Each row was made from one walk, in order. Every step used is in the known rows, and no mark comes twice. Write each row's walk.
Known rows:
keve/nupe: 4.05  -0.14  0.83  1.75  2.39  -3.30  -1.92  -2.41  -0.35  0.26  -1.12  2.35  -0.57  -2.96  0.91  -0.45  3.74  1.21  -3.80  3.85
garo/nuna: 1.60  -0.90  2.99  0.68  2.82  -2.55  -4.44  -2.81  -1.21  0.62  -2.05  0.24  -0.80  -4.25  0.68  -0.22  3.05  1.09  -2.12  0.46
roze/nuna/somo/nisok: 3.39  -0.69  -0.77  -0.91  2.04  -2.05  -1.33  -2.64  0.68  0.06  -4.09  -1.00  -0.51  -1.10  -0.20  0.08  5.79  1.70  -3.14  -2.08
somo/nisok/roze/nuna/garo/vurur: 2.45  -0.65  -0.43  -1.58  2.07  -2.35  0.98  -1.23  -0.65  0.53  -3.12  -0.22  2.48  -3.56  2.25  1.05  2.21  1.32  0.27  -5.77
nisok/somo/vurur/garo: 2.02  -0.83  -1.13  1.16  3.53  -2.11  -2.15  -1.54  -0.58  0.24  -2.09  1.51  0.46  -2.47  0.92  -0.14  0.78  0.86  -2.08  0.65
roze/nuna/garo/vurur: 1.63  -1.30  0.86  -1.74  2.88  -3.24  -0.22  -1.74  -1.47  0.61  -1.27  -0.41  0.82  -3.13  2.69  1.48  4.47  1.98  -0.04  -4.94
nisok/roze/nuna: 3.40  -0.44  2.01  1.72  2.78  -1.69  -3.55  -2.53  -1.63  0.75  -2.94  0.38  1.13  -3.57  0.53  0.02  2.64  0.68  -0.79  -0.40
vurur/somo/nisok/roze: 4.18  0.09  1.82  0.79  2.04  -0.93  -4.56  -1.97  1.01  0.55  -4.71  0.10  1.57  -3.06  -1.29  -0.09  3.33  0.33  -2.93  1.65
keve/nupe/vurur/garo/nuna/somo: 2.06  -0.89  1.36  -0.54  3.40  -4.13  -2.97  -2.47  0.34  1.44  -1.26  -1.32  -0.22  -1.06  0.81  -0.42  0.82  2.10  -2.25  2.05
roze/nuna/garo: 2.47  -1.04  0.13  -0.12  2.50  -2.74  -1.36  -2.57  -1.65  0.51  -1.03  -0.55  0.28  -2.05  1.55  0.85  5.82  1.59  -1.53  -3.07
vurur/somo: 3.48  -0.61  3.06  0.82  2.81  -1.77  -5.73  -2.48  0.00  0.62  -2.87  -0.04  -0.04  -2.65  -0.98  0.40  5.91  1.00  -3.28  2.70
nisok/roze: 3.20  -0.23  1.72  1.34  1.80  -1.27  -4.38  -2.40  -0.60  0.45  -2.43  0.91  1.22  -4.49  -0.84  0.03  2.14  0.24  -3.30  2.45
keve/nupe/vurur/somo/nisok: 4.84  -0.31  0.66  -0.07  2.35  -3.30  -2.19  -2.28  2.02  0.48  -3.24  2.44  0.87  -1.28  1.82  -0.66  4.82  0.67  -2.17  4.03
roze/nuna/garo/vurur/somo/nisok: 2.59  -0.99  0.62  -2.31  3.05  -2.82  -0.59  -1.22  0.15  0.71  -3.67  -1.19  1.29  -1.66  2.02  1.37  5.75  2.08  0.12  -5.59
somo/vurur: 2.67  -0.67  -0.54  -0.48  2.28  -1.48  -2.77  -2.26  -0.11  -0.11  -2.62  1.66  0.59  -5.51  0.88  -0.60  3.57  1.02  -3.33  1.90
keve/nupe/vurur/somo/nisok/roze/nuna: 5.23  -0.20  2.26  1.05  3.27  -2.88  -2.31  -1.97  0.83  1.26  -4.42  1.49  2.29  -1.09  2.53  -0.67  2.80  0.75  0.30  1.27
keve/nupe/vurur/garo/nuna/somo/nisok: 2.47  -0.56  -0.91  -1.08  2.49  -4.05  -0.85  -2.25  1.44  0.91  -2.65  -0.86  -0.13  -0.73  1.18  -0.74  1.04  1.82  -1.90  1.14
nuna/garo/vurur/somo/nisok/roze: 2.98  -0.39  1.41  -1.88  2.26  -1.66  -1.84  -0.81  0.76  0.88  -3.43  -1.13  2.79  -3.33  0.13  1.23  2.67  1.25  -2.29  -2.48
nupe/keve: 3.08  -0.76  -1.62  -0.60  1.84  -2.53  -3.05  -3.12  0.70  -0.12  -2.45  0.78  -0.11  -4.59  1.14  -0.14  5.62  0.56  -2.04  2.65

Write each row's walk:
2.23  -1.11  2.75  -1.97  3.02  -2.60  -3.20  -1.35  -0.13  0.95  -1.66  -1.23  1.11  -3.00  0.38  1.74  5.07  1.89  -2.57  -1.62 : nuna/garo/vurur/somo
3.80  -0.25  0.68  0.14  2.00  -1.60  -3.64  -2.30  1.17  0.11  -4.28  0.37  0.20  -2.22  -0.73  0.10  5.83  0.70  -2.97  1.54 : vurur/somo/nisok
3.45  -0.44  2.62  -0.45  3.33  -1.86  -2.92  -1.27  0.29  0.96  -5.54  -0.64  2.18  -3.02  0.96  0.70  2.58  1.14  1.13  -2.95 : garo/vurur/somo/nisok/roze/nuna
3.18  -0.32  -0.98  -0.03  1.73  -1.80  -0.22  -1.94  -0.73  0.37  -2.90  -0.42  1.95  -2.52  1.34  0.28  3.55  0.95  -1.47  -3.85 : somo/nisok/roze/nuna/garo
1.02  -0.80  1.49  -0.31  3.04  -2.43  -4.69  -2.49  -0.48  1.07  -2.18  -3.26  -0.95  -1.84  -1.62  0.29  1.92  2.12  -2.90  -0.17 : vurur/garo/nuna/somo
3.64  -0.12  -0.45  1.12  1.93  -1.61  -1.62  -2.28  -0.37  0.22  -4.44  0.94  1.26  -3.13  0.93  -0.20  2.74  0.39  -0.46  -1.36 : somo/nisok/roze/nuna
3.67  -0.34  1.44  0.08  2.70  -1.55  -2.46  -1.65  -0.32  1.06  -3.89  -1.77  2.20  -1.43  0.42  0.67  4.70  1.27  -1.59  -3.35 : vurur/somo/nisok/roze/nuna/garo
3.49  -0.13  2.41  -0.83  2.44  -1.54  -3.57  -1.21  1.23  0.68  -4.90  0.08  2.16  -4.07  -0.19  0.65  1.97  0.70  -1.30  -0.14 : garo/vurur/somo/nisok/roze
1.44  -0.52  -0.69  -0.99  2.18  -2.34  -2.46  -2.29  0.74  0.53  -3.56  -2.82  -0.76  -1.45  -1.36  -0.03  2.04  1.84  -2.65  -1.28 : vurur/garo/nuna/somo/nisok
2.27  -0.60  -1.94  -1.49  2.59  -1.27  -2.96  -1.98  0.56  0.28  -2.55  -1.95  0.39  -3.14  -1.70  -0.12  2.24  1.94  -4.07  1.21 : nuna/somo/vurur/garo
2.52  -0.93  4.17  -0.95  4.00  -2.21  -3.35  -1.15  -1.30  1.67  -2.63  -2.24  2.60  -2.80  1.09  1.56  2.98  1.96  -0.27  -4.31 : nisok/roze/nuna/garo/vurur/somo
3.22  -0.76  1.48  -0.71  3.47  -0.75  -3.64  -1.95  -0.60  0.94  -3.88  -1.69  1.72  -4.00  -0.23  -0.48  1.73  1.93  -3.79  -1.08 : nisok/roze/nuna/somo/vurur
2.57  -0.45  -0.34  -0.51  3.52  -0.89  -3.12  -1.71  -0.68  1.02  -3.79  -2.78  1.86  -2.80  -0.85  -0.32  -0.01  1.97  -1.87  -1.49 : nisok/roze/nuna/somo/vurur/garo
2.12  -0.33  -2.19  -0.15  2.33  -1.60  -2.30  -1.98  -0.20  0.01  -2.43  0.47  0.75  -4.35  0.14  -0.40  2.00  1.08  -1.36  1.66 : somo/vurur/garo
1.69  -1.08  0.36  -2.19  2.10  -2.78  -0.81  -1.66  -0.51  0.29  -0.63  0.12  0.89  -4.25  1.38  1.44  4.15  1.50  -2.31  -2.16 : nuna/garo/vurur
3.67  0.06  -0.45  0.74  1.07  -1.19  -2.15  -2.31  0.44  -0.09  -3.77  1.40  1.38  -4.04  -0.42  -0.27  2.26  0.00  -2.70  1.46 : somo/nisok/roze
2.28  -0.81  -1.35  -1.18  3.36  -1.67  -2.34  -2.05  -0.44  0.63  -3.40  -2.49  0.35  -2.15  -0.27  -0.28  2.73  2.34  -1.79  -1.64 : roze/nuna/somo/vurur/garo
3.74  -0.10  -0.07  -0.55  1.18  -0.76  -2.80  -2.22  1.30  0.19  -3.88  -0.99  1.00  -2.90  -2.16  -0.19  3.02  0.89  -5.64  0.91 : nuna/somo/nisok/roze
1.51  -1.25  1.94  -1.69  3.47  -1.65  -4.45  -2.24  -0.08  0.75  -2.99  -1.94  -0.38  -4.84  0.06  -0.69  2.19  2.39  -4.91  -0.25 : garo/nuna/somo/vurur
0.54  -1.15  1.21  1.30  4.55  -2.74  -3.22  -1.50  -1.31  0.84  -2.22  0.33  -0.01  -3.02  1.81  -0.42  -0.85  1.35  -1.12  -1.03 : nisok/somo/vurur/garo/nuna
2.94  -0.19  0.15  -0.49  2.71  -3.33  -1.72  -1.91  1.22  1.31  -2.99  -1.11  1.33  -1.54  0.46  -0.84  -1.37  1.46  -1.92  1.22 : keve/nupe/vurur/garo/nuna/somo/nisok/roze
1.69  -0.69  -0.40  -1.57  2.02  -1.91  -3.16  -2.22  1.11  1.11  -3.82  -2.21  1.64  -2.08  -0.70  -0.43  -0.49  0.88  -1.21  -0.46 : nupe/vurur/garo/nuna/somo/nisok/roze
1.74  -0.16  0.01  -0.35  2.27  -1.63  -3.32  -1.97  0.47  0.93  -4.01  -3.23  0.69  -2.36  -1.93  -0.36  -0.47  1.47  -2.79  -1.03 : vurur/garo/nuna/somo/nisok/roze
